Each row was made from one small tree. The marks that hang from a mark follow it in brackets, in alphabetical order. Every link used is in the known rows. Write each row's tree.
(in the rows, 128 means zero)
Known rows
dilev(tavo): [110 113 105 115 185 142 152 137 124 128 131 173  72 119 161 121 143  75
 164  88]
bupa(bezer(luvun(dilev(gatu)))): [129 121 124 111 180 146 157 141 109 132 131 173 182 118 156 112 117 123
 135  88]
dilev(gatu tavo(pipun)): [ 98 114 114 129 180 146 147 130 140 138 138 180 112 113 138 123 137  93
 190 112]
luvun(dilev(tavo) mive(bezer)): [122 111 122  93 168 118 149 149 115 123 129 137  67 113 172 141 127 102
 155  67]
luvun(dilev(gatu(tavo(pipun))) mive): [108  99 129 119 169 144 150 147 133 136 140 148 155  89 157 144 131 134
 197  67]
gatu(dilev(luvun) tavo(pipun)): [142 110 125 121 188 146 147 136 129 135 130 179 212 103 164 121 142  82
 202  51]
bupa(bezer(luvun(dilev(tavo)))): [122 125 126 109 184 152 161 150 124 127 129 166  84 113 177 130 135  94
 139  74]
dilev(luvun tavo(pipun)): [130 119 108 120 186 155 151 127 152 136 132 180 143 106 156 127 149  74
 196  89]
bupa(bezer(luvun(dilev(tavo) mive))): [124 125 123 104 174 151 162 156 107 126 130 138  91 113 185 141 131 106
 156  49]
mive(bezer(luvun(dilev))): [157 108 120  94 181 125 159 147 128 126 126 175 137 111 162 112 129 102
 141  81]
bezer(bupa luvun(dilev mive)): [154 108 112 101 182 158 171 191  94 125 119 147 129 102 152 119 125 125
 157  50]
tavo(pipun): [104 109 108 110 188 153 150 125 155 135 127 184 135 118 155 105 155  79
 196  91]
mive(bezer(bupa luvun(dilev(gatu)))): [161 107 118 102 175 118 162 176 103 126 131 168 163 122 118 110 106 127
 134  95]
dilev(luvun): [143 113 102 112 188 148 148 127 119 130 132 182 194 118 157 107 133  89
 162  84]
gatu(dilev(luvun(mive)) tavo): [149 108 121 120 179 141 148 141  79 127 130 146 215 113 178 129 127 100
 184  26]
luvun(dilev): [122 109 121 104 186 154 151 146 128 128 129 180 114 101 166 111 133 109
 144  83]
gatu(dilev tavo): [119 103 123 121 187 135 148 141 100 126 129 173 142 115 171 115 136  83
 169  48]
bupa(bezer): [ 92 118 106 109 183 140 145 126 127 128 129 171 143 145 166 105 144  80
 155  82]
dilev(gatu luvun): [142 114 104 122 181 142 145 124 103 134 137 184 235 118 138 106 120 106
 162 101]
dilev(gatu): [114 109 106 122 180 138 146 127 107 132 135 182 167 122 141 104 126 103
 162 104]
luvun(dilev mive(bezer)): [127 106 119  89 168 121 147 145 116 125 127 143 124 119 167 124 127 112
 156  67]

Write each row's tree
[165 114 111  98 175 119 147 167  63 123 118 138 215 140 135 110 117  97
 167  44]
gatu(dilev(luvun(mive(bezer(bupa)))))
[152 108  92  97 174 114 150 162  93 126 127 138 199 147 132 117 125  96
 168  65]
dilev(luvun(mive(bezer(bupa))))
[143 115 125 118 171 149 164 156  93 130 136 146 120  89 160 141 114 134
 155  77]
bezer(luvun(dilev(gatu tavo) mive))
[128 104 115  99 165 113 149 176  88 124 129 136 150 129 119 123 108 138
 148  81]
luvun(dilev(gatu) mive(bezer(bupa)))
[114  99 127 119 178 134 148 145 119 130 143 171 148 101 155 130 118 126
 151  80]
luvun(dilev(gatu(tavo)))
[126 109 115  94 171 118 155 184 105 121 129 128  52 125 144 139 125 106
 152  64]
luvun(dilev(tavo) mive(bezer(bupa)))
[128 118 110 127 174 148 149 129 115 140 136 153 186 107 143 139 129 105
 205  91]
dilev(gatu luvun(mive) tavo(pipun))
[132 104 114  87 172 121 152 180 102 122 127 136 114 130 142 121 125 118
 150  63]
luvun(dilev mive(bezer(bupa)))
[125 103  95  97 172 110 151 166  99 124 124 136 128 151 137 112 130  94
 169  67]
luvun(mive(bezer(bupa)))
[131 104 111 133 178 136 145 125 140 141 143 182 238 112 141 126 132 100
 199  89]
dilev(gatu(tavo(pipun)) luvun)
[150 113 114 106 180 155 171 194  96 124 127 140  70  98 155 138 126 118
 157  52]
bezer(bupa luvun(dilev(tavo) mive))
[139 117 101 114 178 147 151 135 102 130 132 148 146 113 167 137 132  91
 178  65]
dilev(luvun(mive) tavo)
[144 115 100 105 171 112 147 131 106 128 131 140 149 132 163 136 132  82
 173  69]
dilev(luvun(mive(bezer)) tavo)
[128 119 122 109 170 147 157 147  92 129 133 144 186 116 165 124 117 136
 150  67]
bupa(bezer(luvun(dilev(gatu) mive)))
[137 127 126 117 186 160 149 135 122 135 124 179 157 102 158 120 138  76
 196  74]
gatu(dilev(luvun tavo(pipun)))
[150 114 118 107 188 153 171 188 115 124 126 170  64 100 145 126 127 104
 144  75]
bezer(bupa luvun(dilev(tavo)))
[120  98 126 118 171 135 150 152 100 129 140 144 152 100 163 142 122 138
 165  61]
luvun(dilev(gatu(tavo)) mive)
[127 118 105 115 179 156 151 132 132 137 131 152 149 107 163 138 146  88
 211  70]
dilev(luvun(mive) tavo(pipun))
[155 119 117 111 178 153 148 135  72 128 119 153 213 111 170 111 123 102
 179  45]
gatu(dilev(luvun(mive)))
[149 109 122 121 187 138 147 137  98 128 132 174 205 113 169 116 129  89
 172  46]
gatu(dilev(luvun) tavo)
[129 121 123 102 184 153 159 147 125 128 128 172 145 116 174 113 131 105
 141  69]
bupa(bezer(luvun(dilev)))
[135 115 124 107 178 166 167 157 137 134 125 151  89  80 178 141 142 107
 191  63]
bezer(luvun(dilev(tavo(pipun)) mive))
[163 106 113  94 185 122 165 181 117 123 122 169 124 123 137 108 127 107
 138  77]
mive(bezer(bupa luvun(dilev)))
[112 114 125 116 170 147 151 150  96 129 136 144  95  98 155 141 115 131
 161  80]
luvun(dilev(gatu tavo) mive)
[130 120 121 100 175 153 160 150 108 127 125 144 147 115 181 123 130 117
 153  49]
bupa(bezer(luvun(dilev mive)))
[107 114 128 117 170 155 151 147 126 135 135 148 101  89 152 143 127 129
 191  88]
luvun(dilev(gatu tavo(pipun)) mive)
[151 113  95 104 173 110 151 167  94 125 127 134 140 141 137 134 130  87
 167  66]
dilev(luvun(mive(bezer(bupa))) tavo)
